Every row comes from one small tree of marks. Brackets hold a mark, then the marks that hang from it, in alphabetical order. Every link used is in the known rows. Which tree was each row made from?
In the rows, zero is written as 128.
Known rows:
{U B {J R W}}: [112 141 155 155 144 142 101 167  72 134  79 206 125 135 161 131  73 136
  85 110 168 126]
{B C K N {U J}}: [ 88 110 131 185  92  90 159  90 122 103 121 137 166 100 208 152  93 149
  82  70 159 142]
{U {J W}}: [113 129 113 139 142 142 119 129 109 130  98 182 132 151 124 136  84 159
  51 115 135 122]
{H B {X S}}: [114 147 151 103 122 145 123  94  82 137  96 100 117 140 188 135 146 143
 100 135 148 167]
{U {B C K N}}: [ 83 109 146 198 110  90 141 130 127 113 121 142 156  95 240 164 121 121
 158  97 153 139]
{H {B C U}}: [116 106 129 141 124 121 166  84 129 142 117 119 175 121 179 128 128 141
 105 105 125 185]
{R K}: [125 123 132 124 135 112 153 114 103 123 119 172 150 126 174 114 123 129
 115 131 141 132]
{U {J R}}: [134 120 147 118 151 137 127 140  83 124 102 182 130 138 147 115  96 129
  86 109 165 116]
{E S}: [111 116 128 103 139 118 143 128 123 152 107 121 156 124 171 140 122 128
 124 137 134 153]
{U {B K} J}: [ 96 141 132 125 135 135 118 154 121 125  88 184 156 114 179 123 103 146
 110  82 172 134]
{X S}: [120 119 146 119 133 127 131 109 113 129  96 121 130 131 173 137 135 142
 117 132 149 153]
{B N U}: [111 105 151 161 112 122 159  96 136 126 121 128 155 116 188 141 125 132
 125 113 135 145]
{B C N U}: [109  89 150 195 103  96 172  85 131 114 132 112 164 101 211 157 121 127
 122 107 131 154]
{B C K N U}: [ 84 100 140 183  91  87 176  85 128 106 139 123 170 102 215 159 117 141
 123  88 144 148]
{H {X S}}: [113 139 166 117 116 137 134 103  83 115 108 106 116 126 189 147 141 143
 109 136 157 144]
{J {R K} W}: [113 134 143 145 132 110 138 128  51 123 115 206 124 145 160 122  88 132
  88 141 149 119]
{B K N {U J}}: [ 89 124 132 151 101 115 146 100 125 113 109 151 157 116 185 136  97 155
  85  75 161 134]
{J R}: [129 109 155 117 150 134 143 135  88 126 119 169 133 137 154 122 119 121
 126 127 152 122]
{K R}: [124 112 147 132 131 128 153 105 121 137 104 189 140 143 162 109 115 126
 136 117 153 128]
{H {B U}}: [118 120 131 106 133 148 154  94 132 152 104 133 168 135 156 113 132 145
 109 110 129 177]
{B C K}: [ 97 105 119 141 125 103 161 112 121 109 137 148 161 120 177 146 122 143
 120 102 141 135]
{H X}: [118 128 152 116 129 147 151 117  98 116 130 137 133 130 165 136 136 137
 115 131 139 124]
{U {J R W}}: [118 128 136 139 144 138 116 141  68 127  99 198 118 154 128 130  73 146
  55 117 154 113]

Write each row's tree:
[122 108 135 157 119 117 163  97 123 117 109 139 173 106 174 133 101 149
  75  86 147 157] | {B C {U J}}
[ 90 134 139 164 120 117 112 147 124 120  92 171 144 109 209 142 101 134
 120  84 170 124] | {U {B K N} J}
[ 91 135 152 138 117 122 142 131 121 135  91 207 151 123 200 115 110 129
 164  93 181 136] | {U {B {K R}}}
[ 85 115 141 149 100 112 163  96 130 117 127 138 160 116 191 142 120 146
 123  95 149 139] | {B K N U}
[ 97 130 119 106 124 127 143  96 117 149  99 192 145 158 164 100 115 138
 124  99 158 144] | {H {B {K R}}}
[ 83 119 155 164  83 102 170  78 125 123 113 175 153 125 206 125 103 138
 136  85 170 136] | {B {K R} N U}
[115 109 148 210 124 102 122 135 124 118  97 145 149  95 228 157 104 116
 119  96 154 138] | {U {B C N} J}
[127 123 157 164 109  87 167 101  60 107 110 175 163 101 203 113  81 129
  70  93 176 148] | {B C {U {J {R K}}}}
[120 100 165 196 107  96 153 101  86 109 115 141 148 105 208 144  87 121
  86  90 166 138] | {B C N {U {J R}}}
[ 89 100 140 195  95  75 162  86 116 113 125 171 143 123 220 145 105 122
 140  95 162 121] | {B C {K R} N}
[ 89 135 139 139  99 111 162  78  84 127 122 162 140 138 204 126 117 136
 114  96 162 146] | {H {B C {K R}} X}
[128 123 160 122 130 138 147 121  88 124  98 170 150 125 156 112  91 140
  80  94 170 139] | {B {U {J R}}}
[ 89 112 146 159  89  94 187  74 119 117 119 173 173 115 199 123 102 145
 125  78 168 155] | {B C {K R} U}
[ 95 108 133 156 110  92 168  93 114 118 122 184 153 129 189 127 107 134
 132  93 163 132] | {B C {K R}}
[ 82 111 159 212  95  80 148 112 120 119 106 179 150 103 252 147 105 112
 170  89 175 135] | {U {B C {K R} N}}
[106 132 127 143 122 143 139 111 113 131  95 170 151 137 133 132  80 170
  45  99 138 146] | {B {U {J W}}}
[112 132 150 137 112 119 136  82  79 127 108  84 126 126 210 152 143 138
  98 130 144 176] | {H {B C} {X S}}
[ 99 124 133 182 106 125 133 103 115 126 101 157 140 133 162 150  78 158
  53 102 138 136] | {B N {U {J W}}}
[111 147 147 150 112 115 143 114  49 121  95 207 141 131 162 111  61 151
  41 106 167 136] | {B {U {J {R K} W}}}
[ 96 136 140 125 100 122 160  91 115 125  90 201 160 129 169 100  83 159
  87  65 185 139] | {B {K R} {U J}}
[ 79 127 112 165 100 109 154 100 107 111 113 166 164 122 160 148  73 179
  42  75 149 149] | {B C K {U {J W}}}
[120 123 173 175 135 124 106 159  87 126  86 176 126 112 210 135  94 107
 124 104 177 121] | {U {B N} {J R}}
[ 88 119 137 199 112  92 125 135 121 109 104 156 154  94 233 158  99 129
 118  78 167 133] | {U {B C K N} J}
[ 96 116 119 141 116 101 157  85 114 140 110 176 155 143 188 116 112 133
 123  93 155 153] | {H {B C {K R}}}
[104 133 161 196 130 124  96 161  75 129  84 193 114 130 192 149  72 124
  92 112 166 116] | {U {B N} {J R W}}
[ 84 152 154 108  88 138 169  71  92 136 107 166 151 141 190 105 115 152
 111  88 171 159] | {H {B {K R} U} X}
[101 133 148 111 118 129 151 122  83 116 106 181 155 124 159 112  87 154
  79  76 183 134] | {B K {U {J R}}}
[ 78 142 147 133  89 130 155  81 100 125 127 115 146 127 206 141 130 148
 106  98 148 153] | {H {B K N U} X}
[ 94 125 155 150 103 111 143 114  86 110 111 169 144 119 190 130  84 141
  86  76 182 124] | {B K N {U {J R}}}
